What can hang from each mark:
mapap: rivi vuzo
butut: fomik
vuzo: fomik gikot mapap
sobe: bafed gikot
fomik: vuzo
gikot: sobe vuzo
rivi: gikot mapap

Each row was made from one small tree. Brackets hold a mark, then the marks that hang from it, in alphabetical order. Every link used is in the known rows. Write each row's tree.
Known rows:
(vuzo fomik (gikot (sobe bafed))): [ 92  -8   1 -43  23 -28   8 -29 -21 -29 -33  58  23   9  28   2  22 -27
   0]
(rivi gikot mapap): [ 50 -13 -19 -20  64  34 -40   0 -47  32 -56  44  21   5 -38 -29   6 -28
 -34]
(rivi (gikot sobe)): [ 57 -48   4 -29  45   2 -59 -22 -42   4 -43  59  26 -23   3 -18  -7 -44
  -3]
(mapap rivi vuzo): [ 26  55  23 -23   7  38 -56 -52 -23  23   1  48  -5 -21   2  -2  54 -83
 -17]
(vuzo fomik (gikot (sobe bafed)) (mapap rivi)): [ 95  58   5 -34  -6   5  -7 -49 -40 -46 -13  63  52  -4  40  -3  51 -50
  30]
(mapap vuzo): [ 27  12   4 -34  16  17 -37 -32 -13  12 -16  43 -11 -13   0  16  45 -52
 -31]
(sobe bafed (gikot vuzo)): [ 43  -9 -21 -13  16 -31 -22  -6  12 -62 -13  27   1  40   5 -40 -25  -9
 -22]
(vuzo fomik): [ 74   4 -35 -15  10  -3 -34 -31 -11 -20 -41  51   5 -15  -7  16  18 -51
 -17]
(rivi gikot (mapap (vuzo fomik))): [ 52  38 -16 -40  39  59 -38 -21 -66   1 -82  30   9 -16 -21  11  61 -34
  -5]
(mapap (rivi gikot) vuzo): [ 21  48  30 -38  23  46 -70 -39 -53  24 -17  47   6 -21  -8   9  42 -81
   4]
(fomik (vuzo mapap)): [  5   5 -30 -15   3  27 -25 -19 -19 -15 -20  47  17  -4  25  32  56 -40
 -40]
(butut fomik): [ 70 -13  11  -8  35   7 -40 -24  14   2 -47  43 -43 -31 -19  12  -5 -56
 -43]
(sobe gikot): [ 44 -32 -44 -21  24   6 -34  -2  -7  -9 -38  24 -10  25  -6 -18 -23 -36
 -36]
(butut (fomik (vuzo (gikot (sobe bafed)) mapap))): [ 47   0  36 -34  26  11  15 -20 -13 -36 -41  42 -11  -6  51  31  50 -24
 -28]
(fomik (vuzo (gikot (sobe bafed)) (mapap rivi))): [ 25  38  28 -31   5  22  -1 -38 -40 -13   7  56  42  14  60  -3  70 -48
  -9]
(gikot sobe (vuzo fomik mapap)): [ 97  10 -28  -8  -1 -19 -44 -59 -18 -80 -46  77  41 -42  45   0  40 -27
   6]
(mapap (rivi (gikot sobe (vuzo fomik)))): [ 83  24  20 -12  22   0 -83 -63 -53 -43 -48  77  38 -45  21 -21  16 -68
  27]
(fomik (vuzo (gikot (sobe bafed)))): [ 17 -27  23 -40  35 -12  12 -16 -22   2 -14  52  12  24  44   4  39 -25
 -36]
(butut (fomik (vuzo mapap))): [ 27  13  -2  -8  13  39 -27 -22  -2 -23 -48  35 -29 -31  18  49  45 -49
 -45]
(fomik vuzo): [  2 -13 -13 -13  21  14 -32 -19 -12  11 -22  45  -5   1  11  19  37 -48
 -55]

Write each row's tree:
[ 74  15 -70 -15  -6  -5 -33 -24 -13 -96 -56  36  15   9  25   8  11 -20
  -6] => (sobe (gikot (vuzo fomik mapap)))
[ 66 -36  -1 -19  67  33 -49 -14 -56  25 -67  55  33 -13 -12 -54   8 -24
 -22] => (rivi (gikot sobe) mapap)
[ 28  17  14 -29  13  32 -21 -47 -50  12 -17  71  31  -6  60  14  70 -64
 -26] => (fomik (vuzo (gikot sobe) (mapap rivi)))
[ 79  36  14 -52  36  25  17 -33 -46 -11 -58  40  14   8  22 -14  79 -11
  -8] => (rivi (mapap (vuzo fomik (gikot (sobe bafed)))))
[  81   20   -5  -26    6  -20  -38  -35  -38 -109  -38   58   63  -25
   35   -6   22  -10   44] => (rivi (gikot (sobe bafed) (vuzo fomik mapap)))
[ 88  13   4 -13  44  -2 -33 -29 -45 -61 -66  53  49 -10   3 -57  18   0
  14] => (rivi (gikot (sobe bafed) (vuzo fomik)) mapap)
[  71   81  -35   -7  -27    4  -33  -35  -15 -108  -15   31   35   16
   24  -28   18  -34   27] => (sobe bafed (gikot (vuzo fomik (mapap rivi))))
[ 34  27  47 -39  27  44 -78 -54 -64  14 -26  55  19 -39  17 -16  43 -77
  17] => (mapap (rivi (gikot sobe)) vuzo)
[ 76   5   7 -60  23   5 -11 -49 -43  -6 -57  59  -4 -19  40  38  65 -50
  -9] => (mapap (vuzo fomik (gikot sobe)))
[ 51  80   5 -23  -9  42 -54 -63 -35  -9 -23  48  -2 -33   5  21  70 -86
   5] => (mapap rivi (vuzo fomik))
[ 98  52  -7   3 -12   2 -64 -79 -30 -68 -28  82  49 -49  47 -20  49 -59
  19] => (gikot sobe (vuzo fomik (mapap rivi)))
[ 60  50  -5   6  -1   1 -58 -55 -12 -32   7  75  33 -20  18 -15  33 -60
 -13] => (gikot (vuzo (mapap rivi)))
[ 34   0   6 -32  30  26   3 -14 -13  -1 -56  45 -35  -8  26  71  52 -45
 -59] => (butut (fomik (vuzo gikot mapap)))
[ 77  60   5 -24  -6  27 -51 -42 -58 -69 -23  50  71 -29  25 -16  32 -50
  63] => (vuzo fomik (mapap (rivi (gikot (sobe bafed)))))
[ 15  -3 -22 -40  21  16   6 -12 -30   8 -24  56  10  21  36  56  61 -37
 -52] => (fomik (vuzo gikot mapap))
[ 16  47  28 -12  19  68 -59 -25 -43 -12 -49  36 -10 -38   8  38  42 -78
 -10] => (butut (fomik (vuzo (mapap (rivi gikot)))))
[ 48 -41  40 -31  51   9 -10 -26 -14  22 -68  54 -43 -22  36  31  33 -52
 -60] => (butut (fomik (vuzo (gikot sobe))))
[ 88   0 -19 -24  13  -7 -57 -43 -48 -82 -63  70  51 -42  35   9  25 -28
  26] => (rivi (gikot sobe (vuzo fomik mapap)))
[ 29 -26  -6 -39  23  13  -2 -27 -40   3 -35  63  23   2  59  32  62 -35
 -41] => (fomik (vuzo (gikot sobe) mapap))
